Known rows, with every way that one mark hangs from another:
j_551(j_846(j_983) j_889): [  6 -13  -4   7  -5  12 -15  -8 -56 -13  20 -54  -5  -4 -17  -3  23 -20
  25 -21]
j_563(j_403(j_551(j_392))): [ -4 -10   1   6   4  22 -15   8  -6  19 -12 -36 -36   7   8 -17  24 -30
   1   5]
j_889(j_983): [ 10 -16  12  15 -15  15  -2   9 -29  -1  12 -12  -7  -6  19 -25  22  -9
  10 -23]
j_551(j_889): [-17 -19   3   9 -18   8 -10  -7 -28  10   8 -19 -20 -15 -16  -7  21 -11
   9 -14]
j_563(j_403): [  1  -2  15   2   7   6  -9  12   3  16   5 -22 -31  -9  17 -23  21 -16
  15   2]
j_846(j_551(j_392(j_983) j_889)): [-11 -27  -6  19 -47  24 -14  -4 -37 -11 -10 -46 -19  -2 -21 -13  25 -39
  20 -28]
j_551(j_392 j_889): [-17 -24 -10  13 -36  24 -15  -9 -37  -4  -2 -19 -34  -8 -17   1  17 -22
   2 -10]
j_563(j_403(j_50)): [-10  -7  22  -2   8  14 -16   7   2  27   8 -23 -29   2  21 -11  26 -23
   3   2]
j_403(j_50 j_551(j_392 j_889(j_983(j_846))) j_563): [ -2 -21   1  10 -28  53 -37 -13 -62  38  14 -49  -3  13 -25  -5  37 -44
 -12 -25]
j_563(j_403(j_50 j_551(j_392))): [-15 -14   8   1   5  30 -21   4  -8  29  -7 -36 -33  18  11  -6  29 -38
  -9   4]
j_846(j_551(j_392 j_889(j_983))): [ -8 -24  -5  24 -44  26 -19   1 -40 -10  -2 -44 -13   7 -14 -11  20 -32
  13 -27]
j_563(j_403(j_50 j_551(j_889(j_983(j_392 j_846))))): [ -7  -5   2   3  -8  33 -28  14 -22  32  -1 -43 -25  32  15   1  33 -25
   7 -27]
j_983(j_392 j_846(j_551(j_889))): [ -9   7 -11  14 -12  18 -25  12   0  11 -10 -35   7  17 -17 -10  14 -18
  30 -48]
j_563(j_403(j_551(j_392 j_846 j_889))): [  1 -12 -13  -1  -5  28 -19   4 -32  17  -4 -59 -35  14  -5  -4  28 -30
  10  -2]
j_846(j_551 j_983): [ -5  -7  20  25   5   1 -19   1 -11 -16   5 -48  11  -4  -8 -30  18 -37
  20 -21]
j_403(j_50 j_551(j_392(j_983) j_846 j_889) j_563): [  2 -33  -7  -3 -28  53 -24 -21 -78  31  12 -66  -6   8 -35  -1  48 -50
  -1 -19]
j_403(j_50 j_551 j_563): [-13 -20  22   2  10  29 -23 -15 -26  54  14 -34  10  -3 -24 -21  39 -39
 -16  -4]
j_889(j_551 j_983): [  3 -18  11  19 -12  23 -16  22 -32  -6  -2 -18  10  17  18 -14  20 -14
  18 -20]

Rows:
[ -3 -22  -2  15 -41  20 -10   9 -44  -5   7 -14 -21   4   4  -3  25  -6
  16 -34]
j_551(j_889(j_983(j_392)))
[ 10 -28 -25   2 -45  35  -4  -8 -72 -17   1 -50 -26  -3 -14   3  29 -28
  24 -27]
j_551(j_392(j_983) j_846 j_889)
[  9 -11  -2  12 -21  35 -27   1 -50  32  10 -43   4   4 -27 -20  35 -22
  11 -33]
j_403(j_551(j_889(j_983(j_392 j_846))) j_563)
[ -2 -18 -15  14 -49  33 -12  -6 -49 -10  -7 -32 -31  -7 -11  -4  22 -26
  18 -36]
j_551(j_392(j_983(j_846)) j_889)
[ -2 -15   3  -5  -1  32 -21   5 -40  31   8 -61 -24  24  10   2  38 -28
   7 -13]
j_563(j_403(j_50 j_551(j_846 j_889(j_983))))
[ -5  -7  12  25  -5   6 -19  12  -5 -22  -2 -37   8  11  -5 -24  19 -33
  26 -31]
j_846(j_551 j_983(j_392))
[ -7 -30 -11  14 -56  30  -6  -7 -54 -15  -6 -24 -40 -12  -8  -3  27 -27
  13 -24]
j_551(j_392(j_983) j_889)
[-12 -17   7   3 -14  31 -22  13 -26  27   0 -37 -33  28  17   2  37 -27
   3 -17]
j_563(j_403(j_50 j_551(j_889(j_983(j_392)))))
[  6 -13 -10   6 -11  15 -15   0 -53 -18  14 -48  -5   7 -13   2  24 -17
  29 -30]
j_551(j_846(j_983(j_392)) j_889)
[-16 -10  16  -1  17  21 -19   5  -2  39  -2 -36 -25  13  12 -11  32 -31
  -5   1]
j_563(j_403(j_50 j_551))
[-20 -25  15   2  -7  32 -29 -20 -44  52  15 -42   0  -1 -36  -8  41 -38
 -13 -10]
j_403(j_50 j_551(j_889) j_563)
[ 10  -3   5   1  23  15 -16   9 -18  14   3 -59 -16   9   7 -19  29 -29
  16  -2]
j_563(j_403(j_551(j_846(j_983))))
[ -4 -30  10   6 -19  45 -20 -15 -46  34   3 -38  -7   0 -18 -18  43 -52
 -12 -12]
j_403(j_50 j_551(j_392(j_983)) j_563)
[  4 -23   1  21 -26  35 -19  20 -39 -18 -10 -17  -1  23  18  -8  17 -23
  12 -17]
j_889(j_551(j_392) j_983)
[-12 -17   2  31 -29  17 -28  -6 -37 -29   0 -54  -9   3 -20 -13  17 -45
  15 -22]
j_846(j_551(j_392 j_889) j_983)
[-18 -29   5   6 -21  44 -33 -22 -52  41   9 -42 -11   4 -37  -2  38 -46
 -20  -5]
j_403(j_50 j_551(j_392 j_889) j_563)
[ 19 -21 -16   0 -23  31   2  -2 -48 -16  -3 -41 -15  -3   2 -12  26 -29
  21 -22]
j_551(j_392(j_983) j_846)
[ 17 -15  -8  10 -11  31 -15  32 -41 -14  -4 -28  19  38  18  -3  23 -11
  32 -33]
j_889(j_551(j_846) j_983(j_392))
[ 16 -10  -8   8  -1  23 -12  -3 -42 -25   9 -46  -5   2  -2 -11  16 -32
  14 -12]
j_551(j_392 j_846(j_983))
[  7 -21 -12   6 -13  34 -13  11 -43 -16 -17 -39   2  16  -1  -5  23 -32
  25 -16]
j_889(j_551(j_392(j_983) j_846))
